Each row comes from the steps of one walk. Every step used is in the known rows, and no mark comes twice. Write the walk behind each row, first mark first.
(in the rows, 128 means zero)
Known rows:
zumot, sevi, zorik, losu, gizilo, bakiv: [124 133 103 106 149 123 162  90 152 101 119 131 179 149 134 149 106 140
 146 142 150 116 126 126 151 159 105  91 129 124 149  76 180  86 151 162
 127 186 103 124 133  89 144 116 145 111  64 212 122 207]
suvav, fezep, gefu, zumot, sevi, zorik: [147 145 124 104 160 111 147  65 166 160  93  81 146 103 146 152 130 121
 133 145 100 129 130 154 138  69 147 133 187 152 113 147 128 109 136 144
 100 142 151 114 150 111  82 161 126  98  87 138 146  41]
zorik, losu: [ 94 142 117 128 121 138 116 171 114 100 124 135 136 120 139 121 149 115
 132 108 125 115 112 120 129 162 134 117 140 140 117 112 105 158 137 129
 178 111 109 111 141 143 118 170 131 128 111 141 111 124]
zorik, sevi, zumot: [107 141 133 142 111 127 122  98 122 133  89 172 120 127 101 108  96 154
 159  97 144 106 127 103 167 113 140 131 117 152 124 143 122 185 111 117
  81 116 147 170  95 117 134 148 106 130 173 114 117 163]
faku, sevi, zumot, suvav: [154 135 108 128 140 137 108  86 144 146 143 112 165 123 156 144 121 136
 122 168 109 152 144 144 107 113  96 109 118 192 115  89 100 170 104 132
  99 107 132 140  72  96 111  71 171 160 170  98 138 147]
baludek, faku, sevi, zorik, losu, zumot: [122 131  95 134 148 163 119 120 118  91 130 111 158 176 147  76 163 143
  95 105 123 149 111  94 111 119 164 112 134 147 136 124 105 118 152 135
 217 100  91  79 134 130 117 198 131  85 113 160 121 115]
baludek, faku, sevi: [210 152 107 128 142 121  85 130 111 139 129 123 104 127 139 104 136 111
  89 159 159 162 105  99  81  85 186  74 104  92 148  91 117  97 159 132
 102 101 103 128 122 149 107  96 145 122 162 124  96 163]
sevi, zorik, losu: [ 62 153 110 131 126 147 135 116 132  95 112 118 166 148 146 119 148 125
 149 101 105 128 107 125 135 147 131 130 155 158  92 129 113 159 132 140
 182 135 103  87 145 104 126 244 127 103  99 169 119 114]
suvav, fezep, gefu, zumot: [198 147 182 111 142  87 154 186 108 167  99 124  80  57 118 114 165 134
 119 146  85 129  93 139 104  98 159 126 168 125 103 141  90 128 121 135
 114 126 151 141 169 153  73  90 125 126 104  93 135  15]
keza, zorik, losu, zumot, gefu, fezep: [ 90  42 136 165  92 109 100 189 103 142 161 123  65 140 144 134 176  79
 129 106 187 158 122 145 124 158 133 170  96  76 177 148  98 112 110 100
 164 110 166  98 125 173 147 150 113 149 107 110 139  77]
fezep, gefu: [195 135 185 111 121 101 115 159 112 138 120 147  67 108 108 123 145 121
 140 130 117 125  76 102 117 108 123 137 144 128 115 138 101 150 141 127
 105 131 133 148 165 148 136 142 127 127 199  75 143 125]
zumot, suvav: [159 145 126 129 133 145  95 146 134 157 139 118 153 119 144 153 118 102
 119 175  99 115 158 152  99 122 102 108 130 137 127 101 104 163 109 133
  87 162 114 150  98 124 131  83 155 155 164 110 167 129]
bakiv, gizilo: [181 156 136 147 167 146 112 180 131 123 132 158  96 125 139 108 117 141
 110 108 124 146 188 132 113  75 138 121 144  78 149 136 124 116 129 109
  92  84 101 145 141 134 150  96  87 116 120 134 106 225]
losu, zorik, sevi, zumot, gefu: [ 68  85 137 138  61 132  93 111 114 138 140 138 109 147  85 134 110 134
 135  94 134 119 150 115 156 131  89 186 105 154 104 174 143 144 112 125
  96 114 174 149 114 118 152 121 103 168 228  88 124 126]
bivizum, zorik, sevi: [118 137 158 121 133 148  49 161 124 129 113 180  66 125  38 131  96  88
 150 128 128 106 130  94 139 109 134 120 109  75 120 142 174 147 105 127
  77 128 143 166 118 188 135 210 126 121 163 144 131 135]
bivizum, zorik, losu, gizilo, bakiv: [132 125 140 103 141 119 159 169 128  91 139 166 113 147  93 127 115 146
 151 143 138 115 108 111 135 175 100  92 106  96 131  75 202 100 136 156
 140 173 110 135 136 117 160  93 150 134  69 205 110 222]
zorik, losu, zumot, gefu: [117  75  99 142  86 132  89 187 102 118 134 102 116 150 141 119 151 126
  89  96 147 115 141 126 121 162  91 165 122 179 122 164  99 122 142 128
 202 103 133  81 125 152 150 127 112 154 173  98 133  92]
gefu, zumot, sevi: [152 141  75 105 140 114  90 138 151 142 117 105 144  91 159 161 120 109
 114 136 154 105 162 138 139  87 156  87 170 122 162 105 114 102 143 134
  88 115 145 138 134 163  61  61 134 136  66 145 130  43]
sevi, zumot, suvav: [126 131 126 134 131 129 133 110 136 153 137 120 160 130 151 139 113 150
 138 157 106 121 157 151 124 124  99 116 132 176 116 104 104 196 107 127
  89 151 141 152  79  88 129  59 150 165 170  99 146 149]
zorik, losu, zumot: [120 120 112 131 126 152 124 186 112  87 132 136 141 143 145  89 160 142
 107  90 126 110 129 107 132 159 135 122 134 142 147 132  95 137 136 127
 221  96  93 103 138 158 131 156 123 117 106 133 134 105]
fezep, gefu, zumot: [184 142 151 111 131  97 119 195 101 137 123 138  84  86 119 111 168 138
 127 124 101 132  87 112  99  95 154 108 174 125 106 132  87 132 121 136
  99 126 147 139 177 156  80  98 125 130 124 117 145  19]
sevi, zorik, losu, zumot: [ 94 125  98 136 130 158 135 142 123  88 119 120 157 164 149  85 153 146
 118  89 115 123 124 109 136 145 129 132 144 159 128 147 101 141 131 130
 225 114  95  85 142 126 141 211 124  97 101 156 137  99]
baludek, faku, sevi, zumot, suvav: [163 132 116 130 156 133 108  84 129 154 144 104 158 138 152 125 121 147
 111 176 116 152 142 136  95  92 133  93 113 170 124  77 103 175 127 128
  84 127 137 141  71  95 105  55 167 152 183 106 130 167]
suvav, fezep: [184 150 166 132 136 102 183 156 132 183  89 131 107  71 134 125 117 115
 119 163 113 105 136 159 125 127 142 137 120 109 127 150 130 122 131 123
 132 144 112 145 118 133 135 102 112 130 113  85 110 140]
baludek, faku, sevi, zorik: [163 165  94 131 145 135 119  67 129 136 117 109 137 158 144 104 133 119
 115 144 132 168 107 101  97  75 175  95 127 123 111 122 131 112 140 140
 110 133 102  99 131  96 126 191 142  96 149 162 115 151]
losu, zumot, gefu, fezep: [129  69 146 168  88  89  92 199 105 160 146 116  54 135 132 133 150  97
 106 102 157 144 147 135 113 150 134 152 120  54 155 162  98 108 111  93
 132 124 164 105 110 176 156  99 106 153 126  96 138  83]
fezep, gefu, zumot, sevi, zorik: [135 147 105 104 146 116 114  72 158 137 105  90 144 128 145 151 134 123
 141 132 113 131 125 133 137  71 140 122 192 153 114 137 119 116 133 142
  91 139 147 111 158 114  87 172 128 100 100 151 152  43]
gizilo, bakiv: [174 137 119 129 118 125 119 178 118 132 128 172 100 110 129 117 139 117
 145 142 122 130 123 113 142 116 122  76 124 124 152  80 121 120 125 160
  92 168  93 127 127 112 171 101 114 148  94 176 132 207]
keza, zorik, sevi: [136 116 116 141 129 164  79 129 114 134 104 191 115 109  98 128 105  58
 165 138 185 127 102 105 153  94 143 139  66  96 184 136 129 125 103 133
  64 134 120 185 136 164 141 229 113 126 186 129 157 137]
suvav, fezep, gefu: [214 132 222 113 143  90 158 145 122 174  98 131  61  74 107 125 145 123
 132 160  98 125  84 130 116 104 133 158 139 122 110 155 113 138 147 122
 117 136 136 153 156 147 130 136 119 123 172  50 130 126]
zumot, suvav, fezep, gefu: [218 127 230 112 157 106 141 133 128 189 108 110  95  77 109 146 141 112
 121 192  65 131 106 152  99 100 105 152 142 142 105 135 109 153 133 127
 103 155 138 154 129 135 121 117 142 131 185  42 154 114]
gizilo, losu: [158 147  96 150 115 131 163 160 104 115 173 165 101  98 140 130 126 141
 150 143 140 128 104 140 129 140 132 111 102 171 144 116 113 112 140 123
  96 143 101  94 138 108 195  55  98 160 102 105 143 208]
faku, sevi, zumot, gefu, fezep: [115  76 136 162  86  75 102 144 118 163 145 110  55 123 136 146 146 111
 124 108 178 171 126 137 118 134 134 148 111  96 129 145 100 128 107  95
 105  95 184 110  87 143 136  98 122 164 134  90 105 117]
bivizum, zorik, losu, zumot: [101 104 129 117 134 148 112 200 115  78 151 144  95 159 110  94 154 139
 117 104 114 109 125 108 131 154 122 127 130 122 136 137 139 143 131 128
 229  88 118  98 137 170 131 161 137 122  96 146 122 106]
suvav, fezep, gefu, zumot, sevi: [190 132 141  93 157  95 119 125 153 164 104  89 114  64 136 160 133 113
 115 154 129 113 138 146 132  77 152 115 180 132 150 120 117  96 153 133
  93 117 164 146 151 168  51  73 129 127  87  97 134  35]
faku, sevi, zumot: [152 140 100 125 121 113 147  95 133 122 121 138 119 118 151 109 122 161
 134 119 160 150 111 110 141 112 131 112 112 184 122 119 110 152 125 124
 126  69 131 135 105 101 121  92 144 148 149 106  94 168]

Which walk is each row?
[179 150 156 127 162 117 161 160 133 198 108  98 152  61 147 144 132 117
  99 198  68 116 160 194  92 111 138 120 139 131 114 123 110 137 106 132
 105 160 127 147 104 130  90  56 139 141  92 100 143  60] | gefu, zumot, suvav, fezep
[ 97 155 101 130 150 149 105  90 125 101 118 104 165 154 149 110 157 116
 119 119 120 165  92 110 108 121 168 101 140 148  99 106 112 133 149 145
 174 109 102  80 135 114 105 232 144  91 113 175 100 133] | baludek, faku, sevi, zorik, losu
[125 147 125 114 135 106 190 141 130  93 120 137 164 143 128 128  93 150
 129 120 178  93 109 118 118 200 117 121 108  91 123 120 177 110 141 121
 165 149 104 158 145 130 122  93 149 115 123 144 106 153] | zorik, losu, gizilo
[160 138 112 128 135 109 148  88 118 131 128 131 106 140 144  89 124 167
 123 129 155 156 108 101 124  95 173  97 107 146 129 102 117 155 150 123
 106  91 134 133 105  99 111  75 137 138 163 116  83 188] | baludek, faku, sevi, zumot
[ 60 125 152 129  99 149 125  91 121 116 134 176 124 140  75 111 105 153
 161  92 116 118 139  99 175 124 129 150 110 110 124 140 151 172 100 119
  91 113 144 184 128 114 136 145 112 139 170 124 122 153] | losu, zorik, sevi, zumot
[132 112  86 111 141 146  94 125 152 103 127 102 164 134 158 143 125 113
 106 111 161 100 163 124 156 123 126 116 152 146 182 115 114 110 164 125
 179  92 119 113 125 169  96 123 131 117  92 132 134  98] | zorik, losu, zumot, sevi
[123 158 106 110 143 123 181  79 148  84 118 117 190 159 139 132  99 141
 122 127 167 129  99 118 111 182 118 126 114 112 103 126 178  87 130 135
 176 138  96 129 150 104 121 161 167  92 122 165 109 149] | faku, sevi, zorik, losu, gizilo
[ 94 153  88 103 153 115 185  85 157  95 112  99 202 150 149 148  97 151
 128 122 164 106 126 139 128 172 130 116 146 111 117 123 184  93 139 134
 153 157 123 137 155 117  83 120 155  94  72 185 118  90] | gefu, zumot, sevi, zorik, losu, gizilo
[157 137 173 134 155 111 193 111 147 195 101 106 150  88 144 138 108 142
 122 185  80 113 158 186 121 124 112 141 120 162 113 130 121 174 112 121
 115 153 135 153  74  92 124  59 135 147 130  73 125 149] | sevi, zumot, suvav, fezep
[125 158 116 113 153 120 182  75 134  95 116 108 185 175 135 115 104 152
 112 130 168 127  96 109 100 164 153 106 108  95 112 114 186  93 153 131
 158 155  99 133 145 108 114 136 159  86 131 172  95 165] | baludek, faku, sevi, zorik, losu, gizilo
[ 99 157 113 115 140 119 200  97 141  95 112 125 182 165 136 129  90 152
 140 115 159 104 105 124 125 196 114 132 123 103 102 139 186 109 135 130
 168 168 105 138 153 101 129 150 148  95 117 168 114 149] | sevi, zorik, losu, gizilo
[101 143 154 151 126 200  76 131 110 101 180 198 118 124  58 129 113 116
 140 115  95 143 163 108 141 109 135 145  97  67 152 133 161  95 107 118
  61 107 104 164 153 147 175 148  85 117 144 139 147 209] | bakiv, gizilo, losu, zorik, sevi
[130  68 134 175  91 102 107 196  97 150 171 125  49 127 135 139 155 111
 116 116 160 151 137 146 114 158 133 149 107  86 158 153  92  94 114  90
 124 127 160  78 104 161 182  73  96 157 103  91 145 117] | gizilo, losu, zumot, gefu, fezep
[141  93  95 136  75 105 114 110 123 143 126 108 104 132 142 134 125 141
 113 109 170 145 126 129 125 120  86 157 105 209 104 154 108 128 128 128
 126  81 160 104  95 110 140  84 126 177 210  76 101 138] | faku, sevi, zumot, gefu
[ 68 127 151 148 121 171 137  92 119 101 163 189 123 138  77 110 104 179
 161  88 106 140 157 117 168 108 129 152 104 122 136 137 156 143 111 110
  74  90 138 161 127 101 165 102  86 136 145 125 117 227] | bakiv, gizilo, losu, zorik, sevi, zumot
[ 58 125 142 138  98 155 147  86 114 108 157 184 122 136  80 114 108 167
 168 100 115 124 128 108 175 131 129 152  96 138 129 137 150 157 110 119
  80 114 140 164 126  99 164 117 100 145 152 119 129 189] | gizilo, losu, zorik, sevi, zumot
[192 140 127 115 126 104 172 156 124 124 123 168 126 127 119 124  98 145
 139 153 156 111 119 109 132 153 112  82 101  93 153  85 172  84 133 154
  96 196  94 157 134 105 173  44 129 135 102 183 129 230] | losu, gizilo, bakiv
[106 135 144  96 143 104 176 159 137  85 137 143 123 158  95 135  92 148
 138 129 161  89 106 118 119 200 105 124 106  74 111 126 217 114 136 123
 173 146 128 150 149 149 123 106 167 124 112 161  98 156] | bivizum, zorik, losu, gizilo
[ 96  83  95 143  87 141  98 150 114 114 130  95 131 166 143 119 149 127
  99  89 132 124 137 131 124 148  85 176 132 189 109 177 103 118 138 133
 198 120 133  68 128 130 157 167 110 135 169 115 138  87] | sevi, zorik, losu, zumot, gefu
[ 65 140  90 118 138 149 112  77 158  97 110  95 180 145 154 151 135 106
 145 108 126 121 129 133 154 128 130 125 166 167 119 119 121 142 145 137
 167 124 123  91 138 114 101 221 134 100  86 170 119 108] | zumot, sevi, zorik, losu
[105 133 146 138 118 178 148 152 116  86 234 180 106 136 103 125 144 148
 135 120  82 150 164 132 127 121 114 143 109  73 152 124 167  82 121 116
 102  95  97 127 180 109 192  54  91 148  96 138 131 227] | bakiv, gizilo, losu, zorik
[ 96 127 132 128  85 164 161 145 108  94 227 174 112 129 103 135 145 132
 148 133  94 129 129 121 139 158 115 143  96  97 143 120 159  95 117 126
 117 125 100 127 178 112 190  66 116 166 107 127 140 179] | gizilo, losu, zorik
[ 89 152  90 127 136 151 116  88 138  92 119 108 167 143 151 122 153 110
 129 112 117 159  97 117 121 138 136 121 142 170  93 117 113 136 128 148
 194  90  94  77 138 111 113 252 146 100 106 165 112 116] | faku, sevi, zorik, losu
[112  94 112 141  66  90 137 138 116 147 123 119  97 139 139 132 118 157
 130 100 162 118 134 134 142 137  82 165 116 196  99 169 112 153 134 120
 115 119 169 114 101 102 158  67 106 181 202  79 108 138] | sevi, zumot, gefu
[ 89 141 157 127  99 178  60 129 116 120 141 178 124 127  56 128 109  84
 138 117  99 116 148  85 148 123 133 142 106  45 138 137 161 124  97 128
  82 125 114 194 153 166 136 194 113 121 180 140 151 126] | losu, zorik, sevi
[ 52  71 175 162  71 104  88 140 108 157 155 137  61 138  85 147 138 104
 144  95 141 148 151 125 143 149 132 172 112  48 130 159 138 137  90  91
  87 117 196 145 106 149 149 123 104 158 147 106 125 103] | losu, zorik, sevi, zumot, gefu, fezep
[137 132 158 134 162 152 162 117 145 171 107  86 179 111 152 130 133 124
  98 177  56 120 158 182 110 130 115 146 136 161 113 140 113 142 119 132
 183 152 109 113  95 112 123 150 135 111  99 104 150 101] | sevi, zorik, losu, zumot, suvav, fezep
[127 138  73 119 136 148 125  67 167 124 107  97 167 162 160 137 112 125
 129 124 139 118 158 126 152  89 126 124 162 149 148 146 131 109 141 134
 134 136 116 100 132 112 130 177 121  99 108 156 149 104] | losu, zumot, sevi, zorik
[154 100 153 134 165 156 165 138 135 167 123 112 161  95 155 130 138  98
 110 194  95 122 143 184 116 130 108 155  96 153 159 126 115 134 122 131
 176 138 111 137 106 135 126 129 142 133 111  84 154 108] | keza, zorik, losu, zumot, suvav, fezep
[108 123 110 136 153 177 103 120 133 118 141 100 201 158 154 122 143 124
 108 147  71 125 156 148 107 138 100 125 145 175 120 114  92 162 112 137
 178 146 103 104  99 115 127 162 152 118 137 138 175  96] | sevi, zorik, losu, zumot, suvav
[ 74  75 134 167  95 109  95 164 110 137 138  99  84 155 137 130 163 102
 117  91 138 153 138 143 117 155 133 161 135  83 131 164 100 122 110  98
 169 125 163  73 113 152 150 172 108 126 103 123 136  68] | sevi, zorik, losu, zumot, gefu, fezep
[111 159  69 113 141 127 123  76 165 137 104  94 168 128 161 151 119 122
 137 128 123 124 151 143 140  79 146 105 182 145 126 134 127 108 127 143
  94 142 135 110 143 108  92 158 128 109  75 175 142  46] | gefu, zumot, sevi, zorik
[ 84  80 161 173  82  84  82 148 111 172 120 128  58 125 104 145 129 108
 141  96 169 144 140 133 138 139 140 156 115  80 129 156 110 144 102  88
  77 131 196 135  80 153 144 127  97 152 149  95 123 112] | zorik, sevi, zumot, gefu, fezep
[190 122 238 121 159 113 132  99 127 188  91 122 102  81  87 137 124 134
 138 176  70 128 105 139 121  94 113 163 137 165  99 142 108 174 126 124
  81 150 160 174 110 130 118 144 129 121 207  38 150 128] | zorik, sevi, zumot, suvav, fezep, gefu
[178 130 118  92 147 101  87 133 146 141 119 101 120  88 139 161 139 118
 120 135 141 117 131 129 133  76 146 104 183 134 150 110 106 106 154 135
  81 113 164 143 159 172  58  78 133 128 104 119 144  30] | fezep, gefu, zumot, sevi
[147 133 127 115 133 117 169 154 124 102 126 167 146 134 120 122 120 145
 140 139 146 114 113 114 135 179 114  86 110 106 148  76 165  95 140 156
 134 180  94 140 138 108 160  81 137 129  78 193 120 221] | zorik, losu, gizilo, bakiv
[101 149 104 103 145 116 183  69 160  93 110 106 194 163 140 152  80 144
 135 121 177  97 125 134 135 177 114 128 133 114 122 129 190  98 148 130
 161 161 116 143 145 109 115 137 153  96 105 167 114 139] | zumot, sevi, zorik, losu, gizilo
[ 55 140  77 113 150 143 116  92 151 101 115  90 189 135 161 145 142 119
 140 106 112 123 128 139 144 123 147 114 181 167 113 117 113 135 140 141
 164 119 128  87 149 119  72 206 137 100  57 185 122  48] | gefu, zumot, sevi, zorik, losu
